What can hang from each mark:
nidog: sipi tivek
sipi: dola nidog
ketorav: bavur dola sigiv
bavur: ketorav
tivek: nidog sigiv
kopa: bobele ketorav
dola: sipi tivek
fikos: ketorav
sigiv: ketorav

Each row was made from one small tree. Brackets hold a mark, then the marks that hang from it, in alphabetical order. Every link used is in the known rows. Write each row's tree.
Known rows:
[dola tivek]: [ -2.4 -13.9  11.8  -2.4   5.5  -4.2  -6.0  -6.4  -0.7  -6.5  -4.4  -0.4
   2.3  -1.0 -10.3  -1.4  11.0  -9.2  20.9   7.1   6.3 -16.7  -3.1   0.8
   0.0   1.5   0.8   9.7]
[ketorav bavur sigiv]: [  2.8   4.9   1.9 -11.6  -4.9  -6.8  16.5   0.0 -14.4  13.5   4.9   6.1
  -0.3  18.7  -8.5   2.9 -11.7  19.9  12.6 -25.5   9.8 -10.8   4.9  -1.9
  20.8   5.4 -13.3   3.9]
[kopa bobele]: [  3.5   4.1  -1.8   6.6  -2.9   2.2   0.0  -0.3   8.8   3.3   0.3   6.9
 -10.8  30.8  -4.9   5.2   1.6   2.0   8.2   6.7   3.1   2.5  -2.5  -6.3
  -7.6   3.9  -0.3   0.6]
[nidog sipi [tivek [sigiv ketorav]]]: [  8.8  -0.9  -3.2 -10.7  12.1  41.4 -25.9   1.5  35.8  17.0  -9.7  -5.8
  -2.7  46.2  -8.9   0.5 -45.5  -3.1  37.2   8.8  -1.0  15.8  33.7   5.2
  -0.5   2.0  10.6  -1.4]
[tivek [nidog [sipi dola]] [sigiv [ketorav bavur]]]: [  3.4  -2.8  -3.7 -19.1   3.0  31.8  -3.1   8.1   9.1  23.6   2.6  -3.1
  -8.4  46.1 -22.3   6.7 -50.9  41.7  17.0  26.0   2.2   3.3  35.0   1.5
  19.9  -3.5  30.1 -16.3]
[ketorav bavur [dola sipi] sigiv]: [ -5.4   8.2  -5.5   6.6 -11.6 -10.4  15.0   1.2 -13.6   6.5  -1.1  -2.2
  11.5  19.1  -6.3  16.3 -27.6  34.8  37.8 -49.7  15.5 -10.1   5.2   0.4
  28.0   2.3  -7.7  20.6]
[fikos [ketorav bavur sigiv]]: [ -1.4  16.7   3.9 -22.6  -8.7  -4.4  21.9  -1.7  -3.7  13.9  -2.2   8.8
   4.7   4.1  -6.1  -1.8   0.4  22.1  28.8 -23.6  -2.0 -10.3  22.0   3.1
  18.8   8.4  -8.2   2.7]
[bavur [ketorav [dola [tivek nidog sigiv]]]]: [  1.2  -7.9   2.9  -1.4  -1.6  -5.8  -7.3  -0.1  10.0  -8.7 -10.6   6.1
  18.3   7.1 -21.5  15.0 -14.2  12.6  22.3  14.9  16.8  -1.8  24.7   2.2
  24.6  -8.1  29.8   8.0]
[dola [sipi [nidog [tivek [sigiv ketorav]]]]]: [ -1.6  10.0  -6.7  -0.5   5.3  25.0 -21.2  -2.3  21.8  -1.6  -6.9  -3.2
  -2.5  36.2 -21.4  10.3 -22.9  32.4  18.6  16.1  10.0  -0.7  21.7   5.8
   7.7   5.6   7.0  -6.5]
[tivek [nidog sipi] [sigiv [ketorav bavur]]]: [  6.3   4.3  -6.0 -20.7  -2.6  30.4  -5.9  10.9  10.1  27.1  -4.5   4.8
   0.8  46.5 -21.3   1.1 -42.6  24.4  12.1  31.6  -0.1   4.7  34.3   0.8
  18.3   0.9  25.0 -20.6]
[kopa bobele [ketorav bavur dola]]: [ 11.9   0.8  -7.9   1.2  -5.8   9.2   8.3   0.0   2.3   9.6   5.9  15.2
   8.6  54.4 -22.8  -3.1  -8.7  21.2  36.9 -14.8  13.2  -6.0   8.4  -5.8
   2.9   5.7   0.4   9.1]
[tivek [nidog [sipi dola]] [sigiv ketorav]]: [  2.1  -3.3  -5.4  -7.0   1.5  35.3 -10.8   7.2  19.6  11.6   0.7  -8.2
  -8.7  36.5 -18.7  12.8 -54.6  37.6  12.6  26.4   3.5  11.3  30.1   0.8
  18.1  -9.0  38.9 -12.2]
[sigiv [ketorav bavur [dola [tivek nidog]]]]: [ -0.2  -5.4   4.9 -16.7   3.1   2.4   1.0  -1.4  -2.9  -3.3  -5.3  11.7
  20.3   9.5 -12.3  -5.9 -18.1  16.9  46.3  10.4  -2.7 -15.3  13.4  -0.5
  19.0   2.2  12.8  -5.8]
[ketorav [dola tivek] sigiv]: [ -4.2  -9.2   4.9   9.8  -1.8  -8.9   4.8  -6.7   0.1 -16.2  -3.0  -2.1
  14.5  -6.5  -2.2  19.9 -23.2  12.5  45.2 -43.7  19.3 -15.1  -2.1  -2.7
  29.5  -4.8   0.7  34.7]
[nidog [sipi dola] [tivek [sigiv ketorav]]]: [  4.6  -8.9  -0.7  -8.0  17.2  43.4 -23.4  -1.6  35.2  11.9  -2.7 -15.0
 -11.7  44.2 -10.0   5.3 -55.8  16.5  39.8   2.9   0.1  15.7  32.2   6.7
   1.2  -3.0  14.4   1.5]
[sigiv ketorav]: [  0.6   3.9   2.0 -10.8  -0.9  18.2  -3.6  -1.4   9.3  -5.1  -2.6   2.8
  11.6  14.1  -6.9  -5.2  -6.4   0.7  19.1   5.8 -10.3   8.5  13.3   2.2
  -1.1   2.1  10.5 -10.3]
[dola sipi [tivek nidog]]: [ -5.7  -3.8   5.1   8.9  -1.8 -10.3 -11.3  -0.9  -5.0  -0.7  -9.1  -1.5
  -5.0  20.7 -12.9   0.0  -0.1  20.6  13.5  34.3  10.8 -23.0  -1.6   0.1
   4.1   0.5   9.7   3.5]
[ketorav bavur [dola sipi [tivek nidog]] sigiv]: [ -6.4  -1.2   2.6   6.1  -7.8 -20.9   8.5  -1.1 -16.7   3.5  -4.7   2.9
   7.4  18.4 -11.6  10.2 -29.5  42.6  42.8 -18.6  21.8 -28.5   4.4  -2.7
  35.8   1.1  -1.4  19.3]
[sipi nidog]: [ -5.0   2.5  -8.5  -2.5   4.9  -2.8  -3.0  -5.1   5.0  -8.6   6.4   1.0
  -3.4  -6.0  -1.6   1.7  -3.6  17.8 -14.2  15.3   7.1 -11.9  -4.7   0.0
  13.8  -0.3  -7.4  -1.6]
[nidog [tivek [sigiv ketorav]]]: [ 10.7   0.9   3.5  -9.6   9.3  32.3 -17.3   1.8  22.5   2.7  -9.3   2.3
   1.3  26.4 -16.1   9.0 -23.1   5.4  28.2   3.6   0.5  10.5  29.5   2.1
  -0.2   3.7  15.3  -8.8]
[bavur [ketorav [dola tivek] sigiv]]: [ -2.9  -7.5   5.4   0.2  -3.3 -13.4   1.1  -9.3   9.9 -15.1  -5.3   1.9
  21.9   4.7 -10.4   8.7 -14.8   6.8  43.0 -25.1  19.6  -0.2  15.6   3.2
  27.3  -5.8   5.6  27.8]
[dola sipi [tivek sigiv]]: [ -5.6  -8.3  11.0   6.7  -3.7   9.3 -12.1   2.3  -0.6   1.2 -12.0  -7.5
   1.7  28.5 -37.1  20.4   6.9  11.4  27.3  -5.9  22.4 -16.2  11.6   4.2
   1.6   3.3  18.0  12.4]
[bavur [ketorav sigiv]]: [  2.3   6.4   0.5  -7.2  -6.2  -5.8   4.4  -4.7   8.1  -0.6  -1.0   4.0
   8.5  16.1 -10.7   0.1  -7.3   9.1  10.0  -7.4  12.0  12.7  17.5   2.9
  16.9  -2.7   1.0   7.7]
[kopa bobele [ketorav [dola sipi tivek] sigiv]]: [  3.5  -1.0  -2.5  23.6 -14.1   8.5  -0.9  -7.0   9.9  -7.2  -0.4   4.6
   7.6  66.8 -32.3  11.9 -17.1  31.9  64.6 -31.9  31.9 -13.5   5.9  -4.7
  11.5   1.5   5.5  38.4]
[dola [sipi nidog] [tivek sigiv]]: [ -9.1  -6.3   3.2   6.5  -0.2   5.0 -14.8  -3.2   4.7  -6.3  -6.4  -6.6
  -1.3  24.3 -37.6  20.6   4.4  27.7  15.2   8.7  29.6 -24.9   8.0   4.0
  13.6   3.5  12.7  11.4]
[bavur [ketorav dola]]: [-1.4  0.0 -4.9 -0.6 -1.2 -9.2 -1.1 -2.9 11.8 -7.1 -4.3  2.2 19.9 -0.9
 -1.9  1.6 -7.9  0.1 19.7 -8.6  3.6 13.4 14.8  5.3 12.0 -6.1  8.7  9.4]
[bavur ketorav]: [  0.6   1.0   0.7  -9.0  -0.3  -5.9  -3.2  -3.2   9.8  -0.1  -3.2   4.6
   8.2  10.6 -10.6  -7.8   7.3  -3.0   1.3  14.8   1.0  12.4  16.1   5.3
   1.8  -1.6   5.7  -2.5]

Write each row's tree:
[ -1.0  10.6  -5.6 -12.0   5.4  20.3 -14.9  -1.2  12.5   7.8  -5.6   1.6
  -3.5  43.0 -26.9   4.3 -19.6  37.1  23.1  15.7   8.9  -8.2  24.8   6.2
   9.7  10.8  -0.3 -11.5]  [dola [sipi [nidog [tivek [sigiv [ketorav bavur]]]]]]
[  4.7  -5.2  -1.4  20.9 -12.2  19.6 -10.3   0.6  12.7  -2.4  -4.8   3.2
   9.7  69.6 -45.1  20.2  -6.7  25.7  56.5 -16.5  30.0 -10.4  15.1  -2.6
   1.0   2.1  22.6  25.7]  [kopa bobele [ketorav [dola sipi [tivek sigiv]]]]
[-13.1  -1.4  -4.0  17.4  -4.9 -11.6  -1.1 -10.2   2.9 -21.3  -2.1  -7.2
  11.5   7.1  -9.7  23.2 -23.3  35.3  39.8 -32.5  28.9 -25.1  -4.2   0.7
  35.7  -2.8  -6.8  36.2]  [ketorav [dola [sipi nidog] tivek] sigiv]
[  1.0  -5.4  -6.6   2.2   2.3  18.9  -8.4   8.7  11.2  15.7   3.0 -10.5
 -18.7  26.3 -10.6  18.9 -49.2  38.0  -4.7  21.4  11.3   4.7  19.0  -1.5
  19.0 -11.1  28.9  -1.7]  [tivek [nidog [sipi dola]] sigiv]
[  7.6  -4.6  -4.8  -1.6  12.8  25.8 -22.6   1.7  28.4  21.6  -8.0  -8.2
 -12.8  36.6  -1.6   3.7 -42.8  -3.8  20.7   5.8   6.7   8.6  21.6   4.0
   0.3   1.0   2.8   9.0]  [nidog sipi [tivek sigiv]]
[ -4.4 -20.5  14.8   0.6   8.1   8.7  -3.7  -2.7  -0.7  -8.8   2.1 -11.8
  -7.4   5.6 -29.1  23.1  -6.7  22.3  22.3 -11.2  18.1 -11.3   9.6   1.3
   7.9  -4.9  22.1  12.0]  [sipi [dola [tivek sigiv]]]
[  4.3   3.2  -7.4  -3.5  12.5  11.3 -16.1  -2.5  18.8  -1.2  -0.2   1.0
 -11.3  11.4  -9.3  14.0 -21.8  22.5  -2.8  15.6  15.1  -7.7  10.5   0.6
  13.9   1.7   1.1  -1.9]  [sipi [nidog [tivek sigiv]]]
[  3.0 -10.0   9.1  -1.9   0.2   4.4  -8.6   4.4  -1.2   0.7  -7.2   3.9
  -3.7  11.2 -24.0  17.0  -7.7  16.7   6.8  25.3  17.6 -18.7  11.8  -3.4
  15.9  -2.7  28.4  -1.2]  [dola [tivek nidog sigiv]]
[ -1.0 -17.5  10.4   0.5   7.1   4.5  -4.7   0.6  -2.4  -4.4   1.2  -7.1
 -12.2   5.3 -24.0  23.2 -17.8  36.8  11.5  17.0  18.8 -16.7   8.9  -3.0
  16.1  -7.7  29.8   3.8]  [sipi [dola [tivek nidog sigiv]]]
[-11.4   8.7   4.6   4.1 -11.7  -9.4   7.5  -6.3   8.3  -9.0 -12.8  -3.7
  17.0  -3.3  -6.6  15.9  -6.9  25.5  61.7 -40.2   9.5 -17.5  15.2   5.4
  22.7   1.3   5.6  31.5]  [fikos [ketorav [dola sipi tivek] sigiv]]
[  5.0   6.1  -5.4 -11.6  11.7  26.0 -19.2  -3.3  25.0  -5.7  -1.7   3.6
  -2.4  20.7 -16.6  10.7 -25.3  21.8  12.3  19.3   7.7  -1.0  21.8   2.4
  12.7   4.0   8.1  -9.9]  [sipi [nidog [tivek [sigiv ketorav]]]]
[-12.0  -6.2  -2.3  15.0  -2.1   0.5 -11.1  -2.4   6.4 -15.2  -7.9  -7.9
  11.5  10.8 -24.5  29.1 -13.7  28.8  29.6 -16.0  27.1 -22.9   6.1   3.6
  23.9  -1.8  14.8  24.0]  [ketorav [dola [sipi nidog] [tivek sigiv]]]
[ -4.4   9.4 -10.5   4.7   6.5  14.5 -16.4  -5.8  22.5 -15.4  -6.8  -3.2
  13.1  19.6   0.8   3.6 -31.9  25.5  42.0  -1.3  -0.9  -0.8  13.0   5.3
  10.9   1.6   1.0   1.7]  [sigiv [ketorav [dola [sipi [nidog tivek]]]]]
[ -1.5  -8.6   0.2 -15.6   3.8   8.7  -4.4  -2.3   6.0   6.4  -5.9   5.5
  17.9  22.4  -3.6 -14.5 -35.5  10.4  49.3  13.3  -3.2 -12.3  15.8   1.9
  19.5   0.8   7.7   1.1]  [sigiv [ketorav bavur [dola [tivek [nidog sipi]]]]]
[ 13.7   6.2  -4.9   8.5 -12.8  17.1   5.0  -3.1  10.5   3.4   8.9  11.5
  -3.7  63.8 -26.5   2.6 -10.8  26.4  25.8 -13.5  20.1   1.6   8.4  -8.0
   4.4   3.0   0.8  15.2]  [kopa bobele [ketorav sigiv]]
[ 10.3   1.7 -10.7  14.6  -8.4  14.0   0.0  -1.2  13.2  -3.5   4.6   9.9
   7.3  45.3 -17.4   3.7 -11.7  16.9  32.2 -13.7  12.6   2.2   5.7  -6.3
   0.1  -0.4   7.8  15.6]  [kopa bobele [ketorav dola]]
[-10.2  15.0  -4.9   2.1  -9.4  -3.3   4.8  -0.7   9.8  -1.9 -11.9  -3.7
  15.5  -8.3   2.2   7.0  -2.0  17.8  37.5 -23.6  -6.0  -1.6  14.6   6.7
   6.7   0.8   7.8  12.2]  [fikos [ketorav [dola sipi]]]
[ -5.3  -1.3   3.4  -6.9  -1.7   1.3  -2.6   0.2  -3.8  -1.2  -9.7   5.1
  19.2  23.7 -16.6  -4.3 -17.8  26.9  51.4   9.7  -0.3 -17.4  13.8   2.3
  15.1   4.1  13.2  -3.3]  [sigiv [ketorav bavur [dola sipi [tivek nidog]]]]
[ -6.9   8.0  -7.3  21.7 -11.9  -5.7   6.6   0.4   0.3  -7.0  -2.8  -7.9
  10.2  12.6   1.7  23.5 -30.2  28.8  32.6 -50.4  17.0  -2.0   1.8   0.2
  24.2  -3.8   0.9  28.1]  [ketorav [dola sipi] sigiv]
[ -9.7  14.7  -2.8  -9.5  -8.1  -8.8  13.1   1.3  -1.6  10.9  -9.1   1.9
  13.9   2.1  -2.1  -0.9   1.4  22.0  42.1 -24.9  -5.9 -10.6  19.2   7.8
   9.8   7.1   0.6   6.9]  [fikos [ketorav bavur [dola sipi]]]
[ -8.6  -4.3  -1.1   4.1  -2.4  -4.6 -13.3  -5.9  15.0 -14.2 -10.2  -2.7
  20.3  19.4 -31.4  21.0  -4.7  22.3  29.9   0.1  26.8  -5.5  21.5   8.9
  23.5  -3.2  18.2  18.1]  [bavur [ketorav [dola [sipi nidog] [tivek sigiv]]]]
[  5.7   6.1 -11.9  22.2 -13.5  13.3  -3.5  -0.6  13.1  -0.7   1.0   4.4
   6.0  60.7 -21.5   4.9 -11.4  25.4  38.8 -16.1  15.7   1.1   6.0  -3.2
  -4.5   1.6   8.3  19.2]  [kopa bobele [ketorav [dola sipi]]]
[-12.0  -1.3  -1.0   2.4   0.3   8.7 -11.9  -8.9  13.6 -22.5  -7.4  -4.3
  21.7  13.2 -15.7   6.2 -12.8  20.9  47.6  -2.8   6.4 -14.3   6.6   5.6
  14.0   0.4   8.8  10.2]  [sigiv [ketorav [dola [sipi nidog] tivek]]]
[  6.3   6.6  -1.7  -8.3  -7.2  27.3  -5.5  10.7   7.8   4.0  -5.4   8.0
   4.5  21.4 -23.0  15.9 -24.9  28.5   3.3  26.2   1.0   6.5  27.5  -3.0
  16.5  -2.8  38.6 -21.7]  [tivek nidog [sigiv ketorav]]
[  3.1   4.0  -2.0   5.8   4.4  29.9 -19.3   3.1  22.6  -0.8 -13.7  -3.9
   9.4  31.9 -13.4  17.5 -35.6  18.5  46.7 -15.3   5.2   8.9  28.3   3.9
   5.4   2.3  19.2   1.5]  [nidog [tivek [sigiv [ketorav [dola sipi]]]]]
[  5.2   5.5  -3.8 -11.8  -6.6  19.2   3.1  11.2  -1.2   8.5  -5.1  10.7
  13.1  19.1 -20.4  18.0 -35.0  36.3  20.4   5.7   2.0  -1.5  28.9  -3.0
  27.9  -1.1  35.3 -16.6]  [tivek nidog [sigiv [ketorav bavur dola]]]
[ -6.1 -10.1   6.5   2.9  -4.4  -2.0   0.8   3.2 -11.6   6.9 -11.1  -2.5
  14.3  23.5 -29.6  20.9  -8.2  20.4  46.1 -30.4  22.4 -21.9  13.8   3.2
  17.9   5.0  13.0  18.2]  [ketorav bavur [dola sipi [tivek sigiv]]]
[ -2.4   6.6 -10.3   4.5   2.3   0.9 -18.3  -3.4  25.3  -5.8 -10.4  -2.0
  10.6  23.5 -17.8  16.8 -25.4  26.7  21.8   2.1  20.0   7.1  27.0   8.4
  18.9  -2.1  10.7  10.1]  [bavur [ketorav [dola [sipi [nidog [tivek sigiv]]]]]]
[  5.7 -10.0   0.3 -18.7  18.9  38.3 -15.8  -0.9  26.0  22.7  -1.8  -9.8
 -10.9  48.6 -15.3  -0.5 -53.3  21.0  42.8   4.4   0.6   8.8  35.9   6.5
   4.0   2.2   8.1  -3.4]  [nidog [sipi dola] [tivek [sigiv [ketorav bavur]]]]
[ -0.9   4.2  -3.5  -1.9  -5.7 -10.6  19.5   0.0 -11.3   5.8   3.0   4.4
  11.6   2.3   1.0  13.1 -28.1  24.7  32.0 -49.9  12.3  -8.6   3.5  -3.0
  33.5   0.8  -9.6  18.3]  [ketorav bavur dola sigiv]
[ -5.9   4.7  -5.5   7.3  -6.2 -10.1  -4.9  -1.7  10.1  -5.4  -8.8  -2.5
  20.0  14.5  -6.8   2.0  -6.9  10.3  23.6 -10.0   7.2  11.7  16.7   8.3
   8.4  -4.5   7.7  12.1]  [bavur [ketorav [dola sipi]]]
[ -7.9 -17.7   6.2  -1.7  11.6   6.3  -6.7  -8.0   5.6 -16.9   7.4 -10.4
 -11.4   1.4 -33.2  28.5 -10.3  38.9   6.9   4.5  26.0 -22.4   7.2   1.1
  20.6  -4.7  14.9  10.8]  [sipi [dola [tivek sigiv]] nidog]
[ -2.1 -11.3   5.9  -3.2   2.6 -14.0  -5.5  -8.5  11.5 -13.6  -8.0   2.2
  22.4   0.2 -10.3  -0.4   0.2  -6.4  33.7  -3.5  11.1  -0.6  13.6   6.2
  12.5  -4.7   8.8  16.8]  [bavur [ketorav [dola tivek]]]
[  4.1   4.0  -7.5  -8.7  -4.3  36.3 -13.2   9.8  20.3  15.8  -6.0   0.8
   1.1  38.2 -14.8   7.5 -43.9  19.6  10.9  31.8   0.7  11.3  31.5   0.5
  16.1  -4.4  34.8 -13.9]  [tivek [nidog sipi] [sigiv ketorav]]
[  3.4  -6.6  10.4  -8.4  -0.5  19.6 -11.6   3.4   6.0  -3.3  -8.9   6.5
   5.8  21.7 -30.1  14.1 -11.5  17.1  23.3  29.5   7.9 -12.0  22.2  -2.0
  15.5  -1.2  35.0  -9.9]  [dola [tivek nidog [sigiv ketorav]]]
[-10.9  19.8  -4.2   6.7 -15.8  -4.2  12.5  -1.2   8.5  -2.7  -9.2  -4.2
  14.0  -1.6   0.8  16.3 -16.4  30.1  47.1 -45.2   3.4  -4.1  18.0   4.7
  22.1  -0.3   4.6  23.8]  [fikos [ketorav [dola sipi] sigiv]]
[ -3.9  -9.6   6.6  -3.3   2.1  10.4  -6.2  -6.2   9.8 -17.8  -7.9   0.7
  24.9   2.2  -8.4   2.9 -11.4  -3.8  53.1 -12.1  -3.0  -4.7   9.8   2.7
   8.2  -1.4  13.6   8.7]  [sigiv [ketorav [dola tivek]]]
[ -3.6  -1.4   9.9 -18.9  -2.5   0.4  10.2  -0.3   0.0   5.7 -11.3   7.2
  19.0  -4.5 -20.0  14.5   3.1  12.3  50.8 -27.4   4.3 -19.4  28.2   5.0
  19.0   5.7  16.5  12.2]  [fikos [ketorav bavur [dola [tivek sigiv]]]]
[  3.9   3.5 -10.6 -12.0  -3.7  28.4  -4.6  11.0  11.5  20.1  -5.5   4.6
  10.0  37.7 -12.5   8.7 -55.3  28.0  27.0  10.4   1.9   3.4  32.9   0.3
  29.0  -2.7  30.2  -9.5]  [tivek [nidog sipi] [sigiv [ketorav bavur dola]]]
[  2.9   5.1 -11.4  19.7 -15.6  10.5   4.1  -1.3   2.3  -5.5   3.5  -3.5
  15.9  37.4 -21.1   9.7 -28.5  37.8  41.7 -42.9  23.0  -4.1  12.6   0.3
  19.2  -3.8   4.2  29.3]  [kopa [ketorav [dola sipi] sigiv]]
[ 14.4   2.6  -3.2  -8.6  -5.4  13.3   6.2  -0.8   0.2  16.2   8.6  17.6
  -3.4  63.4 -30.9 -13.6   6.5  18.9  21.0   7.3  11.4  -5.9  10.8  -5.5
  -8.0  10.3  -1.9  -1.3]  [kopa bobele [ketorav bavur]]
[ -3.5  -6.0  14.8  -9.8  -5.0  21.1  -8.0   1.3  -2.2   7.2 -12.4   0.3
  10.6  43.9 -49.1  10.1   4.2  17.2  47.2  -0.6  13.8 -14.0  26.2   6.2
   3.1   9.6  20.5   0.0]  [dola sipi [tivek [sigiv [ketorav bavur]]]]
[ -6.3   9.1  -5.2   9.9 -12.5 -10.7   2.0  -3.4   9.3  -5.5  -6.2  -3.3
  17.5  18.2  -9.5  12.5 -20.4  22.3  32.8 -30.4  17.1  10.7  18.9   5.7
  23.3  -5.9   5.4  22.6]  [bavur [ketorav [dola sipi] sigiv]]
[ -3.6  -7.6  -2.4  11.1  -1.7  -8.6  -1.3  -3.5   8.2  -3.0  -3.4  -3.4
   7.0   5.8   8.6  10.7 -50.2  18.0  37.2 -12.8  17.5 -16.1   0.3  -4.0
  37.4  -9.2   2.7  31.1]  [ketorav [dola [tivek [nidog sipi]]] sigiv]
[ -7.1  17.5  -9.3 -12.1   3.9 -10.0   1.2  -5.0  12.2   6.4  -7.7   3.2
   7.1   0.8   3.1  -2.2 -12.6  33.1  40.0  -6.7  -2.5 -18.3  18.2   7.9
  15.9   9.4 -11.6   5.4]  [fikos [ketorav bavur [dola [sipi [nidog tivek]]]]]
[  3.4   0.5  -9.1   0.3  -3.7  19.0  -9.8  11.1  11.7  21.5  -3.3  -2.2
 -10.0  27.4  -7.2  11.1 -40.2  19.5  -8.9  27.9   8.8   4.7  19.7  -1.7
  17.3  -5.9  25.1  -5.4]  [tivek [nidog sipi] sigiv]
